(in the rows, 128 means zero)
Known rows, with every way that one mark hangs from another:
{k_931 {k_88 k_64}}: [106 101 168 182 160 123 171 157 142 133 149 142 137 140 104 109 143 150
 181 132 145 228]
{k_983 {k_88 {k_9 {k_275 k_29}}}}: [134 115 158 168 140 132 140 180 153 175 152 110 168 160 105 103 138 126
 181 157 142 192]
{k_9 {k_275 k_29}}: [130 126 144 189 125 110 133 159 123 149 150 153 159 147 121 114 125 109
 175 153 133 178]
{k_931 {k_29 k_9 k_983} {k_88 k_64}}: [122 101 115 159 151  98 171 142 138 156 139 127 141 125  88  96 100 155
 181 142  99 176]
{k_931 k_29 {k_88 k_9 k_64}}: [105  95 146 129 144 124 167 135 150 144 153 121 144 127 107  92 139 152
 198 137 142 211]
{k_88 {k_9 {k_275 {k_29 k_983}}} k_64}: [138 130 139 164 142 110 162 123 166 182 158 109 147 125 118 151 107 129
 166 140 119 182]
{k_29 {k_9 k_275} k_931 {k_983 {k_88 k_64}}}: [140 138 118 205 149 122 147 176 163 172 143 125 130 136  87 129  94 145
 165 139 100 163]
{k_88 {k_64 {k_9 k_275}}}: [117 114 163 204 125 104 172 153 159 164 137 130 147 137 109 150 128 134
 162 135 116 188]
{k_9 k_64 k_275}: [126 113 166 203 137 117 132 172 149 138 151 151 150 155 110 150 147 121
 145 150 145 183]
{k_983 {k_88 {k_9 k_275} k_64}}: [124 110 172 170 149 140 159 161 181 171 154 108 151 146 103 130 135 138
 181 141 152 217]
{k_88 {k_9 {k_275 k_29}}}: [131 124 142 157 126 113 141 154 143 180 160 119 164 140 126 112 137 128
 177 162 137 190]
{k_64 {k_9 k_88 k_275}}: [127 109 177 204 112 102 155 181 154 193 131 139 173 160 103 139 136 117
 158 143 102 165]
{k_931 k_29}: [108 100 143 173 139 117 147 168  97 160 134 126 130 133 132  77 126 130
 181 162 145 179]
{k_9 k_64 k_88 {k_275 {k_29 k_931 k_983}}}: [144 139 148 198 127 122 119 173 153 145 149 161 159 156  99 166 111  92
 139 117  96 120]
{k_983 {k_88 {k_64 {k_9 {k_275 {k_29 k_931}}}}}}: [124 128 152 204 130 130 154 180 157 139 137 130 152 150  89 128 121 123
 173 116 105 162]
{k_9 {k_275 {k_29 k_931}}}: [126 143 130 190 123 121 122 168 118 136 153 161 145 140 123 109 125 112
 177 144 129 164]
{k_64 {k_9 k_88 {k_275 {k_29 k_983}}}}: [144 118 157 207 118  92 156 171 146 200 127 133 174 162  98 147 110 105
 147 137  71 129]
{k_88 {k_9 k_64 {k_275 {k_29 k_931 k_983}}}}: [141 137 128 176 140 119 133 159 154 164 158 116 141 144 113 150 129 129
 143 145 114 146]
{k_275 {k_29 k_9 k_931 k_983}}: [134 142  92 192 148 100 149 183 103 180 142 112 132 120 120  89  96 144
 165 153  90 137]
{k_9 {k_275 {k_29 k_931 k_983} {k_88 k_64}}}: [133 141 129 198 152 116 143 141 146 127 143 162 142 143 101 144  98 119
 171 120  89 158]
{k_983 {k_88 {k_9 k_275}}}: [127 107 170 175 148 137 145 186 159 187 148 106 154 163 106 107 149 139
 176 164 154 209]
{k_29 k_9 {k_931 k_88} k_983}: [125 126 108 194 164 107 155 189 123 177 139 123 120 137  96  86 120 173
 164 155  98 170]

Rows:
[120 137 139 198 115 111 159 156 150 142 142 141 147 128 107 143 118 124
 169 118  98 158]	{k_88 {k_64 {k_9 {k_275 {k_29 k_931}}}}}
[135 132  99 198 163 101 146 189 131 140 141 127 156 140  92 116 106 147
 155 133  69 130]	{k_275 {k_29 {k_9 k_64} k_931 k_983} k_88}
[130 112 183 193 124 122 127 177 166 149 153 163 175 160 104 162 141 101
 149 132 133 174]	{k_9 k_64 k_88 k_275}
[128 118 149 201 182 146 151 204 142 186 138  80 106 156 102 124 132 156
 137 148 124 160]	{k_29 k_931 {k_983 {k_88 {k_9 k_64}}}}
[130 113 134 187 135  97 138 182 165 137 152 150 185 152  91 132 137 144
 165 152 109 185]	{k_29 {k_9 k_64 {k_275 k_88}}}
[125 133 135 206 110 104 144 179 125 157 134 140 153 148 109 120 131 125
 163 142  95 143]	{k_64 {k_9 {k_275 {k_29 k_931}}}}
[139 141 136 203 146 132 138 159 145 145 143 143 131 146  99 135  98 112
 165 126 109 153]	{k_9 {k_275 {k_29 k_931 {k_983 {k_88 k_64}}}}}
[136 139 106 192 156 119 158 185 133 166 141 106 137 126  98 101  85 141
 172 129  91 146]	{k_275 {k_29 k_9 k_931 {k_983 {k_88 k_64}}}}
[121 124 152 217 182 146 163 185 133 169 129 107  93 141 106 122 105 145
 155 132 124 172]	{k_29 k_931 {k_983 {k_88 k_64}}}
[124 106 165 203 148 115 134 170 159 118 147 164 168 168  96 151 149 127
 154 143 126 188]	{k_9 k_64 {k_275 k_88}}
[137 142 106 205 139 101 137 177 130 191 142 130 126 130 110 116 103 149
 157 164  99 152]	{k_29 {k_9 k_275} k_931 k_983}
[140 131 112 200 145 106 133 178 158 143 151 150 140 151  75 136 127 155
 143 144  92 152]	{k_29 {k_9 k_64 k_275} {k_931 k_88} k_983}
[129 125 147 169 111 103 151 159 173 174 157 151 184 123 107 134 110 121
 184 134 117 191]	{k_29 {k_9 {k_88 k_64} k_275}}
[106  99 163 204 158 107 189 171 152 151 127 120 153 144 101 129 133 152
 172 129 101 198]	{k_275 {k_88 {k_64 k_9}}}
[141 118 141 216 129  88 159 167 130 190 126 121 151 156 104 136 116 124
 143 154  82 140]	{k_64 {k_9 {k_275 {k_29 k_983}}}}
[126 120 145 198 181 145 156 199 130 206 133  79 101 150 111 100 125 157
 155 159 126 172]	{k_29 k_931 {k_983 {k_88 k_9}}}
[119  91 140 178 163 112 156 158 106 161 127 132 122 153 103  84 123 143
 168 158 119 173]	{k_931 {k_29 k_983} k_88}
[107  97 166 194 149 110 184 165 152 148 135 129 145 147  93 118 147 158
 170 129 117 209]	{k_931 {k_88 {k_64 k_9}}}
[122 109 144 161 160 115 154 174 150 143 153 112 177 151 110 116 146 141
 169 139 115 181]	{k_275 k_29 {k_88 {k_9 k_64}}}
[133 135  98 183 151 103 149 182 115 161 145 128 140 134  97  83 110 152
 171 146  87 150]	{k_275 {k_29 k_9 {k_931 k_88} k_983}}
[144 105 122 184 139 108 132 176 147 163 134 122 155 153  81 120 103 130
 152 158 101 136]	{k_931 {k_29 {k_9 k_64 k_275} {k_983 k_88}}}
[129 117 136 168 177 109 180 139 153 173 145  98 150 134 110 130 106 144
 170 132  95 180]	{k_275 {k_29 k_983} {k_88 k_9 k_64}}
[122 120 181 182 122 123 148 148 170 160 152 164 166 138 114 154 118 102
 177 123 134 197]	{k_9 {k_88 k_64} k_275}
[126 134 148 164 138 146 144 163 171 150 158 120 151 138 103 120 125 127
 187 126 136 189]	{k_983 {k_88 {k_9 {k_275 {k_29 k_931}}} k_64}}
[129 141  96 186 162 103 164 161 138 146 142 127 148 119  99 111  86 148
 178 122  69 152]	{k_275 {k_29 k_9 k_931 k_983} {k_88 k_64}}
[121 104 161 213 133  97 160 178 148 165 124 140 165 169  94 127 143 141
 162 152  96 180]	{k_64 {k_9 {k_275 k_88}}}
[135  97 166 198 186 132 166 193 151 201 136  71 125 163 100 130 133 153
 134 159 130 177]	{k_29 {k_983 {k_88 {k_9 k_64}}}}
[134 121 146 161 127 114 136 159 160 156 165 121 169 145 115 140 146 126
 157 148 135 175]	{k_88 {k_9 k_64 {k_275 k_29}}}
[135 127 128 219 138  97 152 174 137 161 122 138 152 163  90 134 118 131
 153 139  62 130]	{k_64 {k_9 {k_275 {k_29 k_931 k_983} k_88}}}
